Every row comes from one small tree of marks. The marks that hang from a mark follow it in brackets, in the order of their numbers. Every link used is in the known rows. Which tree was each row made from?
Known rows:
J332(J467): [ -6.2  20.8   7.6  16.0  -7.3   2.7  -6.4  -8.6  -9.1  -2.8 -29.4  -4.7
 -16.9 -15.7  -7.1 -64.1  10.0  12.3   2.0   3.4 -12.4  -6.9   1.6   1.4
 -16.1]
J395(J279(J556(J332)) J698): [ -2.3  -8.4 -12.7  32.0   9.8  26.4  39.5  13.2  21.9 -14.5 -13.3  -2.2
   8.6   7.8   8.4   2.0  29.8  -9.4  -4.9   5.8 -17.4   3.8  18.3 -16.9
   6.6]
J233(J332(J467 J556)): [-10.1   1.2  16.0   0.5 -11.9  -8.2  -2.9 -16.0 -10.4  22.3 -33.1   7.3
 -31.6 -15.1   0.6 -45.9  10.0  28.6  19.1  28.3 -12.1 -11.7  11.1  -1.2
  -8.4]
J279(J556(J332(J233 J467))): [  6.3  24.4   4.1  -1.3   1.0  12.8  11.8  16.8  10.9   7.6 -29.0   2.3
  12.6 -11.9   4.6 -45.1  23.9   7.5  -4.8  -1.2   0.2 -42.0  18.7 -13.5
   9.4]
J698(J395(J279)): [ -2.4   0.4  -9.7  42.5   3.0 -14.1  16.7  -8.9  14.1 -12.1 -10.2 -20.9
 -17.4   9.2   1.5 -18.7  11.9   7.5 -16.4  24.4 -12.2 -30.6  -2.2 -17.0
 -10.3]
J395(J279): [ -4.8  -9.3  -2.7  40.2  12.6  -5.9   4.4  -8.0  15.0  -1.2 -18.2 -14.0
 -13.5  -2.5  -6.5 -20.2  11.4  -1.4  -0.8  11.4 -19.6   7.1   0.7  -4.1
 -18.2]
J332(J233): [ 15.4   5.4   5.2  -3.7  -1.7   9.0  -5.4  -5.2  12.9   7.4 -16.6 -14.5
 -12.4   1.8 -10.3 -15.9  21.7  -6.4  -9.9  -9.9 -13.6 -36.8   0.1 -11.9
   4.3]
J556(J332 J628): [ 13.2 -12.5  19.6   7.8  -0.2   0.1   6.1  11.6   8.9 -11.5  -3.0   5.8
  12.3 -23.5  18.2 -22.2  42.4 -26.8 -39.3  -6.0 -47.1 -31.0  -4.5  -0.4
   6.8]
J233(J332(J467(J628(J502)) J556)): [-10.2   7.2  37.9  -1.7  -4.4 -40.7  -4.8 -20.4 -32.4  34.1 -27.6  -2.5
 -23.9 -13.3  -5.8 -31.7  28.8  44.1  27.7  18.2 -28.0  -5.7  -0.2   3.1
 -12.0]
J467(J332(J233) J628): [  4.4 -23.8  24.2  -4.2   6.7   9.2   0.3  -0.6  15.6  37.0  -2.1 -20.8
  -1.7  -0.3  13.2  -6.8  33.5  15.1 -31.4  -1.2 -32.5 -56.5   3.3  -5.6
 -10.4]
J332(J233 J556(J279 J628(J467))): [ 38.9  14.9   9.4  17.2  -8.7   0.8  13.1 -16.4   0.6   5.6 -22.5 -11.8
 -27.9   4.5  -5.6  14.8  51.1 -12.2  -6.0 -18.1 -15.7 -44.1 -10.6 -30.1
   2.7]
J467(J332(J556) J628(J502)): [ -3.5  -3.0  28.3 -12.3  13.4 -35.9  -5.7 -11.9 -13.8  35.9 -17.7  -3.0
 -19.8  -0.5   6.1  11.4  32.7  27.6   4.6   1.7 -33.4  -3.6  -5.3   5.1
 -13.1]
J556(J279 J332(J233 J467) J628): [ 32.9   1.6  16.5  17.6  12.3  10.2  19.4  15.3  28.4   9.7  -9.8  -4.2
   3.7 -16.1  14.0 -64.3  54.9 -19.1 -39.9   0.2 -36.4 -60.6   0.8  -9.4
   8.4]
J332(J233 J467(J628(J502)) J556(J279)): [ 27.3  36.8  21.4   5.2  16.6 -31.3   0.0 -18.1  -7.4  40.6 -26.1 -19.3
 -34.4  11.3 -11.9 -34.2  49.2  32.3  20.8  -3.7 -14.9 -32.9 -14.7 -11.5
  -8.3]
J279(J556(J332(J233) J628(J467 J502))): [ 20.9  22.0  21.4   1.7 -11.3 -13.8  22.1  17.7  -9.9 -28.5 -25.9   0.6
  26.6 -11.3  -7.2  29.0  49.1 -27.9  -6.7 -27.7 -22.8 -33.5  10.9 -18.4
  26.1]
J502(J628(J556(J279))): [ 40.0   8.5   3.0  -1.9  -0.5 -13.7  -6.7  -6.1  -1.2  -2.5 -15.2 -10.3
  -0.4   0.1   0.1 -19.9  46.4 -17.9  -0.2 -44.9 -29.3  15.5 -19.8 -16.0
  -0.1]
J698(J395(J279(J556))): [ -1.9  13.2 -17.5  38.7   2.2 -19.5  24.0  -9.2   9.0 -11.1 -21.0 -14.8
   4.6  17.8   3.6  -4.7   8.5   6.2   4.8   9.7   1.9 -19.7   3.1 -30.9
  -7.8]
J395(J279(J556(J332(J233) J628)) J698): [ 14.2  -8.9  -4.1  29.1  15.5  29.3  50.0   7.9  31.7 -16.1  -5.8  -2.6
  16.0   5.0  10.0   8.9  56.0 -36.9 -20.8  -4.1 -30.3 -47.2   4.8 -31.9
  23.4]
J628(J467(J332(J233)) J502 J556): [  7.7   7.6  16.5  -8.1 -10.8  -1.8  -1.2   4.6 -22.6  -4.5 -37.0  -9.4
  -8.7  -5.4 -17.9  24.5  37.1   1.6   1.8 -32.3  -5.9 -15.9  23.7  -4.9
  12.3]
J467(J628): [  5.4  -2.3  20.0   7.8  -7.0  -7.6 -11.3 -10.7 -12.5  12.9  -7.0 -19.5
  -1.0  -4.6   6.0 -18.3  26.5  17.5  -9.9 -13.2 -32.0 -13.9 -11.7  -1.8
 -21.9]
J556(J332(J233) J628(J467 J502)): [ 19.9   9.9  29.8   6.8 -12.0  -8.2  12.2  19.4  -4.0 -25.3 -15.9  -6.1
   1.3 -19.3  -9.3  14.7  52.5 -27.1 -27.7 -14.1 -36.9 -44.0   8.1  -6.2
  22.9]
J467(J628(J502)): [  5.8   7.5  29.1   2.4  -0.7 -32.6 -10.8  -9.1 -19.2   4.7 -11.8 -17.0
  -0.5  -3.4  -7.9  -8.2  33.7  10.9   6.6 -16.5 -35.0   2.8 -12.3   2.9
 -14.2]
J332(J467(J628)): [ -7.4  14.9  19.3  20.4  -9.3  -3.9  -9.4 -14.0 -22.6  15.2 -19.3 -16.0
  -7.6 -15.2   4.0 -59.1  23.0  31.7  -5.1   0.4 -25.7 -16.8  -9.7  -0.7
 -30.1]
J502(J628(J467(J332) J556)): [  4.3  -3.2  14.9   0.6 -21.1   3.8  -4.2   0.5 -24.4 -11.8 -26.7  -5.9
  -4.4 -20.3   1.9  13.6  31.3  -3.6 -14.7 -30.7 -26.6   6.4   4.1 -11.1
  -3.9]
J233(J332(J467 J556(J279 J628))): [ 14.0  -6.9  20.4  14.4   2.0 -15.5  14.0 -19.4   0.2  21.7 -22.6   5.9
 -19.7 -14.4  11.1 -54.4  39.4   3.4   6.6  14.1 -33.3 -20.4  -5.2  -9.1
  -5.8]

Which tree is each row?
[ 26.9   2.7   9.5   1.3   0.0  -4.0   6.7   8.3  -7.3   3.4 -34.9 -16.6
  -9.9   4.6 -15.8  18.4  47.8  -1.0   1.2 -34.5  -7.7  -9.5  21.6  -9.2
  10.5] : J628(J467(J332(J233)) J502 J556(J279))
[  7.6   6.0  12.0  16.5 -21.1   3.1  18.5  13.8 -16.0 -28.9 -21.3   7.3
  29.5 -21.2  13.2  14.1  37.5 -17.2 -14.7 -21.6 -26.1 -14.3   9.1 -19.5
   3.7] : J279(J556(J332 J628(J467)))
[ 20.1  -5.8  31.0  13.3 -11.6 -34.6  15.6 -13.1 -18.7  -5.0 -27.3   1.0
 -18.1  -5.4  -7.9  20.5  46.8  -9.6  17.3  -3.5 -36.5   4.1   0.6 -11.4
   6.1] : J233(J332(J556(J279 J628(J467 J502))))
[ 25.4  23.5  11.9  10.7   9.1  -2.8   0.9 -19.5   1.4  48.6 -18.0 -20.2
 -32.5   8.4   2.0 -44.2  44.8  39.8   4.3   1.0  -9.8 -48.7 -11.6 -18.6
 -19.4] : J332(J233 J467(J628) J556(J279))
[ 24.1  -2.4   4.4 -13.6  -1.5  10.8  -4.6  14.8   4.5   5.6 -13.7  -3.0
   1.2  -8.9   6.2 -10.9  47.0  -0.9 -21.2 -25.9  -9.6 -40.8  13.9  -4.7
  19.8] : J628(J556(J332(J233)))
[  7.6  18.9   6.0  21.0 -25.3  -2.8  11.2 -10.0 -26.9 -30.9 -28.7  -1.7
  19.3 -12.0  -1.0  13.4  30.4 -18.8   9.3 -34.1 -19.1  -2.4  -4.2 -27.4
  -5.2] : J279(J556(J628(J467)))
[ 39.5   3.4  25.6  16.9  -0.4  -6.6  19.9  23.0   8.0 -19.1 -14.7 -11.9
   5.3  -8.1  -6.2   7.9  62.2 -30.2 -29.3 -18.2 -40.4 -38.4   4.6 -10.4
  21.6] : J556(J279 J332(J233) J628(J467 J502))
[-10.9 -16.5  -1.8  51.4  -3.1  30.8  52.4  -6.1  -0.4 -27.7 -25.5  -3.9
   7.1  -4.3   8.9  28.9  33.9 -23.6  -7.5  -6.0 -29.5  -3.4  14.2 -27.5
  -3.8] : J395(J279(J556(J628(J467(J332)))) J698)
[ -5.3  26.4  28.7  14.5  -0.9 -30.0 -10.5 -11.2 -31.3   9.4 -27.3 -15.6
  -6.5 -13.5 -11.4 -51.1  28.5  26.3  10.8  -4.9 -30.4  -1.3 -10.6   5.4
 -20.3] : J332(J467(J628(J502)))
[  6.9   9.2  -8.9  44.4   3.8 -27.6  31.6 -13.7   5.8 -22.6 -13.2  -8.6
  17.0   8.7  11.6  -3.0  27.2 -15.7  -4.5   0.3 -17.7 -36.5 -11.8 -36.5
  -3.4] : J698(J395(J279(J556(J628))))
[  7.2  -6.6   7.9 -18.5  11.9   3.0  -1.2  -9.6  19.7  33.8 -20.3  -1.0
 -31.4   5.2   4.1   4.9  22.4   8.3  -9.1   9.6 -10.8 -45.4   8.7 -10.2
   5.4] : J467(J332(J233 J556))
[ 17.4 -21.7  11.2  -2.5   1.7 -11.2   5.4 -11.0  12.0  28.4 -16.8  -0.4
 -22.8   8.4   5.7 -10.1  25.4  11.5  11.7  13.0 -21.0  -1.8   6.9  -8.3
  -2.1] : J233(J332(J556(J279)))
[ 33.9 -15.0  13.2  -5.0  24.0  -3.1  15.7  -8.5  32.9  35.3  -9.0  -0.8
 -17.6   7.8  14.0  -2.9  51.8 -17.9 -22.2  -3.5 -32.3 -54.9  -7.0 -19.2
   6.2] : J467(J332(J233 J556(J279 J628)))
[  8.5  -4.7 -13.0  24.9  14.7  37.0  42.8  13.6  35.5  -5.8 -12.7 -10.7
   3.4  13.3   2.5   8.6  38.3 -12.3  -8.9   3.7 -11.5 -31.8  19.7 -25.4
  20.8] : J395(J279(J556(J332(J233))) J698)
[ 10.8 -19.7  17.0 -11.2   3.7   4.0  -6.8  -3.7  -6.3  37.3  -9.3 -17.4
   3.2  -3.4  14.0  -1.3  47.5  18.9 -18.9 -29.7 -20.7 -47.9   4.8  -8.6
  -4.7] : J467(J332(J233) J628(J556))
[ 40.9  28.1  18.1  10.7  -1.4 -24.8  12.3 -13.4  -9.8  -2.9 -27.8  -8.7
 -28.0   7.6 -20.5  22.6  55.5 -16.2   9.6 -23.2 -19.9 -28.3 -12.5 -24.0
  13.8] : J332(J233 J556(J279 J628(J467 J502)))
[ -3.2   3.3 -18.1  33.9   7.0  21.6  32.8 -11.7   9.0 -16.8 -24.2  -9.1
  -2.4  14.4  -6.4   2.3  22.6 -11.0  19.3  -4.9  -7.3  14.5   5.3 -23.8
  -1.9] : J395(J279(J556) J698)
[ 26.0 -18.7  14.5  -7.3  21.5  -1.9   5.9 -10.4  23.0  61.5  -5.6 -17.7
 -21.9  17.8  18.1   2.5  45.9  25.6 -17.6   1.0 -24.9 -52.4  -2.9 -15.9
 -10.3] : J467(J332(J233 J556(J279)) J628)
[  8.2  19.0  26.4  18.1 -18.5 -23.2   2.5  -7.1 -31.6 -37.9 -27.1  -6.8
  -3.9 -19.1 -18.9   7.8  35.3 -23.4   1.2 -24.9 -35.3   2.3  -8.3  -4.2
   0.1] : J556(J628(J467 J502))
[ 32.3  25.3  10.3  -0.6  14.4 -11.8   3.6  19.7   3.2   8.9 -30.1  -6.1
  -4.9  -6.8  -8.4 -52.2  56.6   3.8  -1.5 -23.0  -9.6 -22.0  14.5   0.5
  16.9] : J628(J502 J556(J279 J332(J233 J467)))
[ 26.5   1.6  10.4  34.5 -16.2   4.1  10.9  -7.7  -6.4 -22.1 -16.5 -11.8
  -1.0  -6.5   0.1  -8.4  41.0 -22.0 -15.7 -24.5 -33.3  -5.7  -9.4 -17.3
 -11.2] : J556(J279 J628(J467))
[  7.4  29.6  24.9  -3.2   7.1 -22.4   8.0  14.5 -10.2  17.2 -24.3  -7.8
  22.2  -7.6  -1.2 -28.6  43.0  22.7   4.5 -10.0 -15.6 -36.9   7.3  -7.8
   3.5] : J279(J556(J332(J233 J467(J628(J502)))))
[ 15.0  32.0  20.3  -2.6   7.6 -21.0  17.0  14.4  -1.6 -10.1 -28.8   9.5
  26.2 -19.4  -3.8 -34.4  48.0 -22.8  -1.5 -14.2 -24.7 -41.7   3.7 -11.5
  22.0] : J279(J556(J332(J233 J467) J628(J502)))
[  4.8  10.4   0.8  34.2  13.1 -10.7  40.3 -14.3  -2.7 -33.7 -23.4  -2.8
  10.9   7.5 -12.1  10.5  43.4 -40.8  22.9 -19.6 -33.7  16.2 -10.0 -22.5
  10.1] : J395(J279(J556(J628(J502))) J698)
[ 43.5   7.8   7.6   0.6  12.9  -8.0   8.6 -19.2  18.8  21.7 -11.7  -6.5
 -21.3   9.5   2.1  -9.4  54.7 -20.3  -5.5 -15.8 -24.0 -47.5 -21.5 -25.5
   7.8] : J332(J233 J556(J279 J628))
[  1.6  16.6  -9.0  58.8 -17.3 -15.7  35.4 -12.8 -13.9 -38.2 -23.9 -14.3
   9.4   3.1   3.0  16.0  25.0  -6.8  -5.8  -2.9  -9.6 -31.7  -3.2 -41.7
  -9.2] : J698(J395(J279(J556(J628(J467)))))
[  7.7   6.4  29.7  16.6 -14.7 -18.1   9.2  16.3 -19.1 -36.4 -18.3   1.8
   6.9 -24.8  -3.0   8.1  45.4 -23.2 -24.0 -13.0 -43.7  -8.4   3.5   0.9
  11.0] : J556(J332 J628(J467 J502))
[ 11.8  -2.8  18.0  23.2   5.1   2.2   7.3  13.8   5.2  25.4  -6.7 -15.8
   2.2 -12.7  19.1 -65.4  41.5  31.0 -29.9   6.9 -33.0 -22.0   1.2   0.3
 -22.2] : J556(J279 J332(J467(J628)))
[ 26.9  13.2  29.5   9.2  17.8 -15.5   9.5  17.8  11.3  26.4  -9.6 -20.9
   0.4  -2.7   0.0 -49.6  55.5  19.3 -21.1   1.7 -33.0 -42.4   1.3  -0.9
  -1.3] : J556(J279 J332(J233 J467(J628(J502))))
[ -8.1 -10.9  24.4   8.9 -17.3  -9.1  -9.7 -12.7 -38.7  22.3 -21.6  -9.4
   3.9 -22.1  10.0 -51.4  34.6  41.9  10.5 -11.5 -23.3 -13.4   6.6  -1.6
 -17.9] : J233(J332(J467(J628(J556))))
[ 28.2  14.4   7.3  25.4 -11.8  -8.1   9.9 -17.7 -12.6  -4.7 -24.3  -5.1
 -24.9  -2.2   1.4   6.1  43.3  -7.3   2.1 -16.2 -24.5  -7.7 -13.4 -22.5
  -9.3] : J332(J556(J279 J628(J467)))
[ 17.2   4.5  31.2   7.6   8.1 -41.2  13.1 -16.9  -8.9  13.9 -28.3   8.7
 -17.6 -12.4  -3.3 -43.3  45.0  -3.5  21.5  11.4 -37.5  -3.5  -6.6  -2.7
   3.2] : J233(J332(J467 J556(J279 J628(J502))))
[  4.0 -13.6  -3.7  35.5  11.4  21.2  46.4   7.1  18.3 -24.6  -6.9   3.3
  19.0  -2.9  17.3   2.6  50.5 -33.5 -15.6  -3.7 -35.2 -10.9   1.6 -23.6
   9.8] : J395(J279(J556(J332 J628)) J698)
